Each row was made from one small tree. The marks that hang from a mark follow it in brackets, in the order of their numbers. Every link used is in the known rows. Write each row's tree.
In the rows, zero is written as 128.
Known rows
K665[K25[K624] K232 K691[K940[K165]]]: 105  45 157 130  89 120  78 166 115 117 155 125 145 106 136 114 126 101 128 173  93 217
K232[K573 K665[K25 K691]]: 160 112 140 186 172 159 104  93 131 127 160 120 108 144  72 107 118 165 108 145 110  98
K25[K132[K165] K269[K691] K624]: 135 133 112  84  62 125 126 134 117 168 107 106 121 130 123 138 122 127 151  79 137  81
K624[K25[K132[K165] K269]]: 168 112 131 109 152 142 158 145 156 169  99 147 104 136 131 137 122 160 122  74 145  87
K25[K132[K165[K940]] K269[K691] K624]: 123 141 111  62 101 140 133 160 106 165 125 128 116 122 170 129 121 136 151  97 117  78
K132[K165]: 134 132 141 109 116 140 141 130 151 156 104 130 128 117  73 121 139 141 131 145 124 142
K624[K25[K132 K269]]: 167 101 133 150 182 154 146 140 145 154 124 141  99 134 137 125 112 178 108  76 144 111
K25[K132 K269 K624]: 143 112 117 110 105 117 133 140 104 149 151  98 109 137 127 117 119 149 144 107 146 136
K665[K232[K573] K691]: 130 111 175 146 170 119  88 142 119 119 127 121 137 135  71 110 128 161 117 187 104 120
K25[K132 K269[K691[K940]] K624]: 103 106 103  98  81 146 132 148  85 159 127 102 120 118 138 124 100 138 140  98 122 132
K232[K665]: 161 135 126 167 156 162 143 128 146 123 143 117 112 119  78 101 121 160 120 140 119 181
K232[K573 K665]: 150 146 125 164 152 151 132 113 131 146 143 104 106 137  72  93 132 159 121 164 124 135
K25[K132 K269]: 152 123 131 117 133 131 153 135 123 163 127 116 110 131 100 124 119 171 120  87 142 122
K25[K132]: 143 114 144 122 121 143 150 134 148 123 117 109 114 120  92 126 122 167 127 107 130 138
K269[K691[K940[K165]]]:  95 110 129 131  50 188 122 133 152 176  90 131 140  88 105 119 127 101 115 140  98 178
K25[K132 K624]: 136 100 130 117  90 127 130 140 128 109 141  90 114 127 120 119 123 146 150 128 134 152
K940[K691]: 132 128 155 156  94 159  99 111 132 147 131 118 131 107  90 118 132 146 126 134 107 138
K232[K573 K665[K691[K940]]]: 129 117 128 136 137 183 127 129 109 132 138 108 120 130  78 102 105 142 120 194  91 129
K232[K573]: 122 132 142 149 141 138 118 112 129 162 126 115 117 135  74 102 138 158 119 170 129 119
K624[K25[K269[K691[K940]]]]: 117 107 117 163 181 192 125 140 119 182 111 164 120 111 135 117  96 157  96 109 113 137
K132[K165[K940[K691]]]: 121 149 153  97 102 166 115 144 133 161 123 145 130 101 131 121 141 139 138 150  89 115
K232[K665[K25[K624] K691]]: 162  90 126 182 148 155  96 112 127  91 187 115 115 132 107 108 108 144 131 138 108 156

Write each row's tree
163  89 128 156 117 134 106 108 118  98 174  84  98 154 116 116 113 152 141 127 121  85 -> K232[K573 K665[K25[K132 K624] K691]]
160 110 114 173 157 130  88 101  84 153 195 109 103 160 110  98 114 146 125 146 126  96 -> K232[K573 K665[K25[K269 K624] K691]]
153 128  99 162 123 121 110 101  94 163 165  93  90 154 128 113 116 161 130  69 141  72 -> K232[K573 K665[K25[K132 K269[K691] K624]]]
124 133 110 151 116 141  97 120  99 171 142 119 126 124 116 111 116 136 130 121 129 133 -> K25[K269[K691] K624]
160 131 137 163 148 170 114 109 133 125 143 108 116 139  69 104 117 150 122 177 105 101 -> K232[K573 K665[K691]]
124 120 129  56  99 135 144 171 130 122 134 116 113 121 162 122 131 138 162 144 116 124 -> K25[K132[K165[K940]] K624]
128 108 118  95 126 175 156 152 137 179  75 150 114 118 142 145 103 149 116  66 121  83 -> K624[K25[K132[K165] K269[K691[K940]]]]
149 111 145  95 175 171 159 170 171 125 107 159 103 118 170 130 124 165 127 115 115 101 -> K624[K25[K132[K165[K940]]]]
148  97 119 155 178 171 133 127  97 154 168 140 114 125  95 112  92 163 102 119 102 153 -> K232[K665[K25[K269] K691[K940]]]
120  54 145 103 148  95 110 175  68 115 166 117 126 129 139 127  98 161 130 111 113 159 -> K665[K25[K132 K269 K624] K232 K691[K940]]
160 113 128 163 166 173 131 127 148 158 103 146 106 127 138 134 103 174 104  50 134  81 -> K624[K25[K132 K269[K691]]]
150 150 111 193 178 144 109  87 110 191 151 129 100 143  88 103 121 172  98  90 130  84 -> K232[K573 K665[K25[K269[K691]]]]
 83 100 126 140 160  89  78 148  52 179 155 122 125 133 129 101 120 156 117 139 120 144 -> K665[K25[K269[K691[K940]] K624] K232[K573]]
134  96 168 141 176  77 119 141 124 126 135 114 109 140  95 118 138 195 114 107 136 122 -> K665[K25[K132] K232[K573]]
128  98 119 135 155 184 146 148 125 165 100 146 110 115 148 133  92 166 103  69 120 108 -> K624[K25[K132 K269[K691[K940]]]]
159 122 127 123 137 161 143 132 160 173  80 151 110 127 131 146 115 155 117  48 134  56 -> K624[K25[K132[K165] K269[K691]]]
132 136 130  58  62 131 119 158  92 169 146 114 116 122 180 130 132 130 164 111 111  84 -> K25[K132[K165[K940[K691]]] K269 K624]
112 101 120 124 134 149 143 127 103 176 121 135 112 116 114 133 100 176 103  49 121 113 -> K665[K25[K132 K269[K691[K940]]]]
105  79 108 114  37 141 116 133 110 188 132 116 117 113 160 129 120 107 129  71 125 140 -> K665[K25[K132 K269[K691[K940[K165]]] K624]]
136 111 130  78  60 117 142 144 139 125 116  95 118 129 116 130 134 127 163 122 136 127 -> K25[K132[K165] K624]
121 107 166 167 202  85  98 132 117 142 146 130 119 136  83 102 143 185 105 148 128 152 -> K665[K25 K232[K573]]
